Each row comes from the steps of one walk. Every step used is in the known rows, and no mark comes twice. Write the walk behind each row, first mark first.
In the rows, zero is written as 128.
Known rows
S P M E: [ 91  97 123  89 134 124  53  95  85 162 152 116 111 126 161 138 177 109
 108  57 110 148 109  82 173 127 176 124 204 154]
M V U P S: [122 115  42  93 133 156 174  95 111 109 155 199 170  65  88 123  39 173
 160 165 116 138 157 136 111 147 132 186 118 140]
K M V U: [110 204  93 128  95 111 161 174 181 114 131 133 138 143 147 123 117 132
 155 132 111 151 111 158 116 138 153 119  91 131]
E M B U V: [228 128 164 120 180 127  99 178 131  73 113 102 117 114 104 126 137 147
 139 175 142 138 120 144 103 111 100  90  91 137]
V M E: [154 135 141 123 143  61 108  66 172 118 150  79 125  95 127 133 168 112
 104 115  80 132 153 105 162 186 203  94 201 166]
V U P: [138  97 106 157  80 137 148 110 114 122 160 159 139 112  77  95 110 126
 169 135 136 141 139 134 101 159 124 138  93 130]
K M B U V: [167 213 199 127 160 148  99 217 173 117  92  96 127 177 128 130 164 156
 139 189 138 130 115 153  77  61  99 107  92 171]
V U B M: [105 158  94 155  81 129 156 142 118 177  91 150 106 123 163 104 164 146
 142 166 151  88 141 147  86 143 169 105 106 123]
B M: [118 125 144 186 120 113  97 113 147 142  62 109 131 121 132 130 153 137
 108 109 106 128 158 106 135 155 162 117 141 113]
B M K: [ 69 120 141 169 138 105 118 135 100 122  79  93 139 182 130 150 160 122
 112 105  81 115 160 112 156 139 115 130 124 118]
U V M E: [193 187 149 109 147 102  74  93 160 108 153  85 128 106 118 145 195 137
 153 126 106 127 132 126 138 157 220  83 197 191]
P M V U: [ 99 122  74 100  82 151 163 131 113 116 123 130 135 156 164 133  97 138
 126  91 155 128  92 155 157 125 150 110 147  75]
S P M V: [ 82 110  96  83 116 158 107  94 118 142 138 154 134 124 148 153 117 118
 123  64 128 132  96 115 159  97 140 179 173  97]
B M V: [102 155 110 141 128 100 113  99 153 116  76 123 144 113 142 164 114 144
 102 109 117 125 144 114 148 153 178 137 143  94]
E M B: [198  81 142 187 181  81 144 161 126  92 132 122 119  93  76 147 123 100
 127 122  83 151 140 120 149 177 114 125  97 104]
S P: [116  99 133 126 112 148 104  94 132 135 150 140 132 112 121 138 162  96
 143  85  86 155 129 113 117 120 137 178 162 129]
U B: [168 151 146 143 133 131 187 117 109 167 171 165 114 112 158 140 145 125
 135 148 111 117 149 123 129 161 122 151 131 147]
S P M B: [ 87  77 143 143 134 163  91 131 107 159 124 135 124 146 117 145 158  90
 121  78 123 118  97 116 128  64 102 167 156  90]
S P M V U: [ 63 114  56  64  76 171 123 116 114 131 138 155 131 140 156 132 126 115
 146  57 146 122  79 150 128  89 146 153 160  82]
P M E: [121 109 134 121 137 105  99 114  91 150 136  91 122 142 163 138 157 132
  99  75 112 153 130  84 203 166 169  82 196 149]
U P: [161  99 144 165 126 128 132  89 121 134 168 157 137  98  77 123 105 124
 150 125 116 145 164 103 139 172 120 163 107 141]
M B U P: [134  90 176 119 147 122 123 106 115 110 147 142 142 113  84 114  76 122
 113 181 154 128 152 120  95 105  58 163  84 130]
S P M B U: [ 68  70 160  78 138 167  79 135 114 142 105 114 128 158 158 120 131 103
  87 115 154 121 101 130 111  33  71 147 145 107]
S P M: [101  77 132 123 117 173  87 114 120 155 130 133 113 138 148 128 159  98
 126  57 122 133 108 106 150  99 124 149 174 110]
B U: [135 106 156 116 126 132 138 109 146 105 121 100 136 143 168 109 121 135
 102 141 124 158 147 141 132 133  99 100 142 134]
V U: [131 114 103 152  76 139 157 129 127 114 137 116 133 143 136 108 145 113
 153 123 112 147 136 152 123 146 146 105 138 114]
U B M V: [119 200 101 122 123 101 153 105 128 160 109 168 127  92 164 157 118 157
 106 148 141  96 143 113 125 152 164 153 118 120]

Write each row's walk
[ 67  64 158  89 132 158 134 116  57 117 138 113 120 196 130  90  81 136
  92 126 166 118 140 116 163 101  31 123  89 141]
B U P M K
[154 165 170 128 138 144 130 110 142  89 139  85 130 169 105 145 180 126
 160 125 103  94 137 159 121 116 122 123 144 151]
U V M K
[109  98  83 118  95 120  98 113  63 147 167 133 116 129 120 100 127 130
 132 110 161 135 125  99 157 161 170  87 145 145]
V U P M E
[105  80 119 163 101 163 134 149  82 147 124 147 130 154  79 114  96 113
 147 127 175 103 111 130 114 101  89 133  94  92]
V U P M B
[194 173 179 160 147 142 115 132 182 105 125 107 138 127  75 154 170 120
 155 154 121  87 120 164  83 102 151 135 151 128]
U V M B
[121 132 114 117 126 142 148 109 119 119 129 131 132 144 162 158  95 140
  99  81 136 137 113 115 182 142 137 121 161 100]
P M V
[121 154 196 149 157 106 127 194 176 124  95  98 126 171 138 114 129 127
 105 173 113 150 130 146 100  91  73 113  80 152]
K M B U
[130 202 133 137 140  96 147 155 186 124 131 132 142 129 139 153 109 131
 122 121  88 158 123 120 147 153 139 140 102 147]
K M V
[124 231  81 114 108 115 198 175 154 154 159 177 113 126 166 124 120 150
 154 177 140 116 110 157 105 134 150 131  75 162]
K M V U B
[114  84  96 149  80 169 136 124  95 148 136 138 119 141 103  86  98 132
 151 107 176 119 127 125 130 136 118 115 111 102]
V U P M
[121 181  84 135 101 115 148 145 160 122 157 170 143 114  91 110  77 137
 159 146 144 146 127 135 102 150 137 154  50 145]
K M V U P
[133 161 137 166 128 116 138 117 125 183  96 148 104 106 161 127 162 147
 113 147 132  96 163 107 113 148 155 135 129 137]
U B M
[142 168 181 197 156 102 134 199 173 144 112 114 130 152 105 152 156 105
 131 139  81 135 136 125 121 123 108 139  91 141]
K M B
[103  86 180 111 145 155 126 148 113 129  86  91 123 177 165 124 108 123
  75 134 161 117 110 134 141  78  66 100 136  98]
P M B U
[125  81 158 167 147 148 122 131  92 152 130 146 127 131  67 137  94 109
 126 117 152 110 136  97 142 114  81 158 104  99]
U P M B
[157  72 129 152 171  79 153 153  87  88 154 104 116 138 101 144 130  98
 125  95  58 158 138 110 184 183  87 109  95 137]
E M K
[186 155  44 101 123  92 204 148 112 117 180 184 102  60 132 124  94 140
 155 164 143 121 112 145 136 177 152 121  79 127]
E M V U B
[176 115  48 114 110  86 167 139 137  67 145 146 136  78 121 125  86 128
 151 123 114 162 113 150 153 195 158 103 105 101]
E M V U
[132 106 185 117 143 109 132 100 195 103 104  83 135 129 123 105 116 105
  85 167 131 107 139 166  98 105  93 109 137 116]
V M B U
[116 131 160  67 139 210  50 159 107 130 103 123 122 171 146 136 164 132
 136 124 181 103  82 143  82   5  84 144 153 121]
S P M B U V
[183 156 168  90 128 169 106 126 135  95 121  98 134 152 165 118 149 167
 137 156 146 148 131 153 105  98 120 100 142 153]
B U V
[133  71 144  95 196 133 130  79 178 119 115 141 151  67  63  74  54 154
 100 208 127 104 180 134  76 110  64 175 115 161]
V M B U P S
[102 181  80 123  99  82 113 127  98 172 117 135 109 109 182 119 186 149
 126 163 137 105 138 120 109 164 224  83 146 171]
V U B M E
